Every row comes from one small tree of marks. Brackets hold a mark, then the marks that hang from it, in the order of their numbers. Every link used is in the known rows. Which tree was each row made from?
Known rows:
(J_780 (J_597 (J_855 J_629)) J_969): [ 1.52 -6.20 -4.36  1.84  0.41  1.65 -4.29  0.63 -0.17  1.02  0.14 -4.02
 -3.15 -2.45 -2.31 -0.09 -1.63  5.89 -0.08 -2.32 -3.58 -0.69  0.22]
(J_678 J_597): [ 2.48 -0.80 -0.03  1.42 -1.13 -0.05  2.95 -2.33 -1.01 -1.00 -0.12 -0.69
 -3.29 -0.55 -2.85  0.36 -0.39  0.99 -1.71 -1.55 -1.69  1.15 -0.86]
(J_678 (J_597 J_855)): [ 5.35 -1.48 -1.25  2.09 -0.34  0.66  0.34 -3.79  1.64  0.87  0.48 -0.04
 -2.84 -1.65 -1.13  1.81  1.13  0.63 -0.77 -1.93 -0.71  2.95  0.36]
(J_969 (J_780 J_597)): [-3.82 -3.36 -0.26  0.02 -1.22  1.52  0.91  0.01  0.28 -1.07 -4.17 -4.89
 -0.05 -0.15 -1.07  1.91  0.59  5.08 -1.22  1.84 -0.04  0.39 -0.18]
(J_855 J_337 (J_597 (J_780 J_667)) J_629): [-0.86 -7.44 -0.24  2.62 -3.99 -1.27  7.05 -2.76 -0.86  1.01  1.75 -1.10
  0.74  2.09  7.57 -5.23  6.46  0.49  2.51  0.90  2.93 -4.78 -0.17]
(J_969 (J_780 (J_597 (J_855 J_629)) J_667)): [-3.08 -6.25 -4.18  0.07 -0.90  1.61  1.12 -2.35  2.60 -0.18 -2.71 -6.44
  0.21 -1.76  4.18  0.37  1.70  5.22  1.00  1.80 -1.09  1.63 -0.35]
(J_969 (J_780 J_667)): [-4.51 -2.97 -1.37 -3.21 -1.36  0.26  3.42 -1.71  0.24 -2.88 -1.08 -4.81
  1.87 -0.08  3.79  0.16  0.25  3.44  2.88  2.23 -1.00  3.63  0.87]
(J_597 J_780 (J_855 J_337)): [ 2.74 -3.73 -0.06  2.73 -1.61 -1.44 -2.48 -3.05  2.55  3.63  1.50  2.40
  1.94  1.74  4.20  1.84  7.14 -2.13  2.39  0.64  4.04  0.89  2.41]
(J_780 (J_597 J_855) J_667 J_969): [-1.37 -5.96 -4.61 -1.08  0.55  2.43 -3.59 -1.32 -0.35 -3.81  1.30 -5.59
 -0.58 -3.31 -1.55  1.49 -4.03  8.60  4.54 -1.18 -4.63  2.73  1.53]
(J_629 (J_678 (J_597 (J_780 J_667 J_969)))): [-0.59 -7.16  0.23  0.46 -4.83 -2.76 -0.89 -6.19 -5.28 -1.40  2.16 -2.45
 -3.77  1.13 -0.19  0.17 -5.22  4.27  4.47  0.50 -2.04  0.30  0.39]
(J_629 J_678): [-0.80 -2.69  1.98  0.97 -1.69 -1.06 -1.76 -2.14 -2.46  2.32  0.53  1.36
 -1.62  0.55  2.07 -0.53 -2.36 -0.72  0.44  1.64  2.61 -2.11 -1.03]
(J_855 (J_597 (J_780 J_969)) (J_629 J_678)): [ 0.56 -8.91  1.15  2.37 -4.84 -2.26 -0.91 -3.32 -5.35  2.66  2.38 -1.91
 -3.18  1.97  3.47 -3.56 -1.83  3.82  3.04  0.60  1.59 -6.51  0.77]
(J_678 J_597 J_629): [ 4.26 -2.31 -1.00  0.46 -1.42  0.80  3.83 -3.41 -0.21 -1.81  0.19  0.63
 -4.43  0.48 -1.98 -2.60  2.24  1.76 -1.75  1.12 -0.80  1.96 -1.80]
(J_629 (J_678 (J_597 J_780 J_855))): [ 3.79 -4.76  1.39  3.71 -3.59 -2.26 -3.27 -7.28 -1.23  3.52  0.82  1.52
 -3.55  0.82  1.74  2.11 -0.13  0.14  1.83  1.09  2.78 -0.06  0.45]
(J_780 J_969): [-0.24 -2.89 -1.37 -1.79  0.00  0.14 -2.20  1.29 -2.52 -1.87  2.33 -2.37
 -1.03 -0.37 -2.97 -0.36 -3.32  3.76  1.99 -1.95 -3.56  1.39  1.67]
(J_780 J_667 J_969): [-2.83 -3.77 -3.02 -3.68 -0.55  0.38 -0.03 -0.26 -2.46 -4.57  3.06 -4.25
  0.17 -1.17 -0.35 -1.39 -4.60  5.76  4.90 -1.29 -4.94  3.11  1.58]
(J_855 (J_629 (J_678 J_597))): [ 1.69 -4.75  0.08  3.71 -2.80 -1.94  2.37 -3.63 -2.43  3.84  0.13  0.14
 -5.87  0.26  0.85 -3.05 -1.25 -0.77 -3.00  0.07  0.22 -3.22 -2.99]
(J_597 (J_780 J_969) (J_855 J_337 J_629)): [ 2.62 -7.69 -2.74  2.71 -2.25 -2.27 -3.36 -1.54  0.53  3.77  3.50 -0.29
 -0.36  1.30  3.46 -0.88  5.41  0.20  2.18 -1.73  0.13  0.26  2.42]
(J_969 J_780): [-2.51 -2.16  0.05 -1.60 -1.09  0.32  1.57 -0.49  0.09 -0.63 -1.82 -3.06
  0.96  0.59  1.47  0.88  1.57  1.89  0.01  1.41  0.55  2.14  0.81]
(J_337 (J_855 J_597)): [ 4.03 -0.20  0.80  0.46  0.18  2.14  0.69  0.34  2.11  0.54  1.80  0.76
  0.60 -2.55  3.67 -3.15  1.15  3.55  0.54  1.07  4.40 -2.75  0.09]
(J_629 (J_678 J_597)): [ 1.37 -3.26  1.62  2.25 -2.77 -0.95  1.08 -4.53 -3.31  1.62  0.50  0.49
 -4.81  0.11 -0.78 -0.12 -2.87  0.11 -1.04  0.19  1.21 -1.10 -1.61]

Write each row's tree:
[ 3.93 -3.43 -0.19  1.23 -3.14 -1.25  1.65 -5.19 -0.23 -1.23  0.01  0.95
 -3.55  2.51 -1.21 -1.48  3.21  1.89  0.39  2.45 -0.16  1.38 -0.49]
(J_678 (J_597 J_780) J_629)
[ 0.70 -4.60  1.02 -0.11 -2.78 -0.38 -0.92 -1.90 -3.38 -1.96  1.98 -2.38
  0.10  1.10  0.31 -0.29 -1.07  5.68  4.54 -0.65 -0.03 -2.40  3.07]
(J_855 (J_597 (J_780 J_969)))
[ 7.14 -2.94 -2.19  1.17 -0.40  1.65  1.05 -4.72  2.36 -0.10  0.94  1.15
 -3.78 -0.74 -0.39 -1.27  3.98  1.63 -0.71  0.72  0.25  3.74 -0.36]
(J_678 (J_597 J_855) J_629)
[ 2.62 -4.06 -1.96  0.13 -1.09 -1.24 -7.42 -2.54  0.16  0.80  2.68 -1.22
  0.58  0.54  0.56  2.65  0.31  3.20  4.87 -0.54 -0.87  2.32  3.99]
(J_597 (J_780 J_969) J_855)
[ 0.52 -7.60  2.30  3.95 -3.44 -0.14  6.18 -1.91 -2.90  4.80  1.88  1.35
 -2.50  1.24  6.35 -6.11  4.39 -1.52 -1.49  0.51  5.81 -7.13 -2.04]
(J_855 J_337 J_597 (J_629 J_678))
[-1.38 -7.74 -3.78 -0.28 -0.12  2.29 -0.86 -0.87 -0.40 -2.80  2.33 -4.30
 -0.03 -2.53 -0.13  0.31 -0.18  6.61  3.72 -1.69 -3.06  2.38  1.05]
(J_780 (J_597 (J_855 J_337)) J_667 J_969)
[ 2.65 -8.31 -1.65  2.46 -2.82 -3.15 -7.29 -4.03 -1.41  4.85  2.85 -0.73
 -2.09  1.05  3.44 -0.35 -0.56  1.59  3.72  0.43  0.47 -1.71  1.94]
(J_597 (J_780 J_969) (J_855 (J_629 J_678)))
[ 1.31 -3.71 -0.95  3.14  0.39  2.11 -0.71 -0.61  2.18  1.83 -0.88 -0.15
 -0.33 -1.17 -0.07  1.84  4.22  1.35 -1.13 -0.59  1.97 -0.39 -0.44]
(J_780 (J_597 (J_855 J_337)))
[ 1.10 -5.33  0.51  3.27 -1.87  0.73  7.44  0.15 -1.03  2.43  1.50  0.18
 -1.04  0.65  4.67 -5.47  6.59 -0.74 -1.94 -1.26  3.64 -5.37 -1.31]
(J_855 J_337 J_597 J_629)
[ 1.21 -7.75  1.12  5.59 -5.02 -3.82  3.63 -4.23 -2.66  5.52  0.76  1.72
 -4.57  2.82  3.14 -3.32  4.27 -3.18 -2.16  0.53  2.80 -3.96 -2.42]
(J_855 J_337 (J_629 (J_678 (J_597 J_780))))
[-0.94 -7.29 -1.96 -0.02 -3.46 -1.24  1.91 -2.66 -3.08 -1.76  2.63 -4.54
 -0.54  0.69  3.88 -4.15 -0.84  5.70  5.30 -0.20 -2.11 -3.21  1.41]
(J_855 (J_597 (J_780 J_667 J_969)) J_629)
[ 3.99 -3.79  0.80  2.78 -1.48  0.33  0.56 -1.11  0.35  4.62  2.11  1.21
 -2.11 -1.82  7.07 -5.92  0.33  1.90 -0.75  2.15  5.78 -6.98 -1.98]
(J_337 (J_855 J_597 (J_629 J_678)))
[ 0.56 -5.21 -3.59 -1.48 -1.42 -1.20 -5.50 -3.84  0.26 -1.69  3.14 -2.85
  1.56 -0.22  2.70  1.67 -1.18  4.67  7.98 -0.11 -2.60  3.89  3.91]
(J_597 (J_780 J_667 J_969) J_855)
[-1.42 -7.12 -1.34  2.58 -1.74  0.93 -1.59 -2.46  0.95  4.01 -3.20 -3.73
 -1.95 -0.72  3.14  0.86  1.28  3.37 -1.72  2.51  2.34 -1.54 -0.91]
(J_969 (J_780 (J_597 (J_855 (J_629 J_678)))))
[ 1.19 -4.70 -2.84  0.58  0.79  2.30 -5.47  0.20 -0.27 -1.06  0.45 -3.58
 -1.91 -2.41 -3.56  2.39 -2.67  7.00  1.47 -2.07 -2.98  1.24  1.55]
(J_780 (J_597 J_855) J_969)
[-1.42 -3.42  0.81 -0.07 -2.96 -0.30  2.37 -3.85 -1.60 -2.60  0.96 -2.10
  1.77  0.96  4.25 -1.11  0.47  3.83  5.96  1.69  1.36 -1.85  1.69]
(J_855 (J_597 (J_780 J_667)))
[ 6.70 -5.64 -0.82  3.08 -2.95 -0.51  1.47 -6.04  2.31  1.55  1.42  2.67
 -2.83  2.09  1.51 -1.06  8.85 -0.36  0.42  1.60  2.60  2.91  0.42]
(J_678 (J_597 J_780 (J_855 J_337)) J_629)
[ 0.46 -8.65  2.90  4.89 -5.37 -2.39  3.78 -3.69 -3.20  5.52  1.51  1.80
 -1.85  3.08  7.29 -4.50  5.46 -1.49  0.45  1.92  6.83 -7.78 -0.98]
(J_855 J_337 (J_597 J_780) (J_629 J_678))
[ 5.22 -5.76 -1.47  5.16 -2.94 -2.31  1.75 -4.78  1.83  4.01  1.11  1.17
 -2.91  1.19  2.22 -0.17  7.23 -1.85 -1.27 -1.31  1.14  0.11  0.00]
(J_678 (J_597 J_780 (J_855 J_337 J_629)))
[ 5.52 -4.07 -2.14  4.41 -2.48 -2.40 -0.84 -5.30  1.87  3.39  0.14 -0.27
 -3.34  0.31  1.22  0.87  3.41 -0.20 -0.46 -1.01 -0.75  0.36  0.36]
(J_678 (J_597 J_780 (J_855 J_629)))
[-3.30 -6.44 -2.31 -0.17 -1.16  2.24  2.30 -2.09  2.38 -1.27 -1.75 -4.89
  1.61 -1.17  3.89  1.47  4.25  4.59  1.76  1.79  0.85  3.22  0.34]
(J_969 (J_780 (J_597 (J_855 J_337)) J_667))
[ 5.06 -4.57 -1.94  1.43 -2.32 -1.33 -3.60 -4.83 -0.48 -0.44  2.05 -1.85
 -2.84 -0.07 -2.42  2.73 -0.31  3.90  2.82 -2.30 -2.70  3.41  2.76]
(J_678 (J_597 (J_780 J_969) J_855))
[ 1.37 -8.04 -3.58  2.69 -0.05  1.55 -1.99  1.08 -0.08  2.07  1.12 -2.79
 -2.57 -1.75 -1.18 -0.99  2.12  4.33 -1.22 -2.64 -1.83 -0.82 -0.05]
(J_780 (J_597 (J_855 J_337 J_629)) J_969)
[ 2.65 -6.47 -0.55  4.14 -1.22 -0.68 -0.34 -2.29  0.88  7.05  2.29  2.62
 -1.90  0.26  6.45 -2.41  5.46 -3.67 -1.37  0.29  4.74 -2.21 -0.91]
(J_597 (J_855 J_337 (J_629 J_678)))
[ 2.36 -1.98  0.02 -0.06 -1.55  0.09  0.28 -2.37  1.82 -0.97  2.19 -0.40
  2.04 -1.29  6.54 -2.75  1.22  4.69  4.77  2.99  3.94 -2.34  1.13]
(J_337 (J_855 (J_597 (J_780 J_667))))
[ 3.22 -3.55 -2.32  3.24 -1.33 -2.44 -4.13 -3.04  2.84  4.80  0.49  0.57
 -0.16  0.93  4.45  0.48  4.10 -1.29  1.64  0.96  1.53 -1.10  1.25]
(J_597 J_780 (J_855 J_629))
[-0.76 -4.49 -4.74  1.81  0.29  1.63 -0.19 -2.13  2.42  0.27 -1.06 -3.84
 -0.97 -2.73  2.85 -0.57  0.17  3.95  1.18  0.30 -1.95 -0.53 -1.35]
(J_780 (J_597 (J_855 J_629)) J_667)
[ 4.54 -1.66 -0.78  2.01 -0.03  1.10  2.13  0.93  2.12  2.69  1.46  0.30
 -0.87 -2.34  5.40 -5.54  2.34  2.46 -1.29  0.80  3.73 -5.01 -1.26]
(J_337 (J_855 J_597 J_629))
[-1.41 -3.12 -3.20  0.42  0.77  2.19 -1.52 -2.50  2.20 -1.73 -0.88 -3.22
  0.30 -2.75  1.42  1.66 -0.77  4.69  2.77  0.81 -1.26  1.24 -0.02]
(J_780 (J_597 J_855) J_667)
[-4.04 -4.88 -3.27 -2.09 -0.51  1.59 -0.56  0.32 -2.89 -5.41  0.49 -6.23
 -0.97 -2.06 -3.07  0.05 -5.88  8.79  3.63 -0.83 -6.01  1.15  0.15]
(J_780 J_597 J_667 J_969)
[ 5.57 -4.60 -2.30  4.41 -1.20 -0.03  3.89 -2.93  2.00  3.70  1.33  0.70
 -3.80 -0.75  1.54 -1.70  6.19 -1.92 -3.30 -2.86  0.48  0.64 -1.15]
(J_678 (J_597 (J_855 J_337 J_629)))
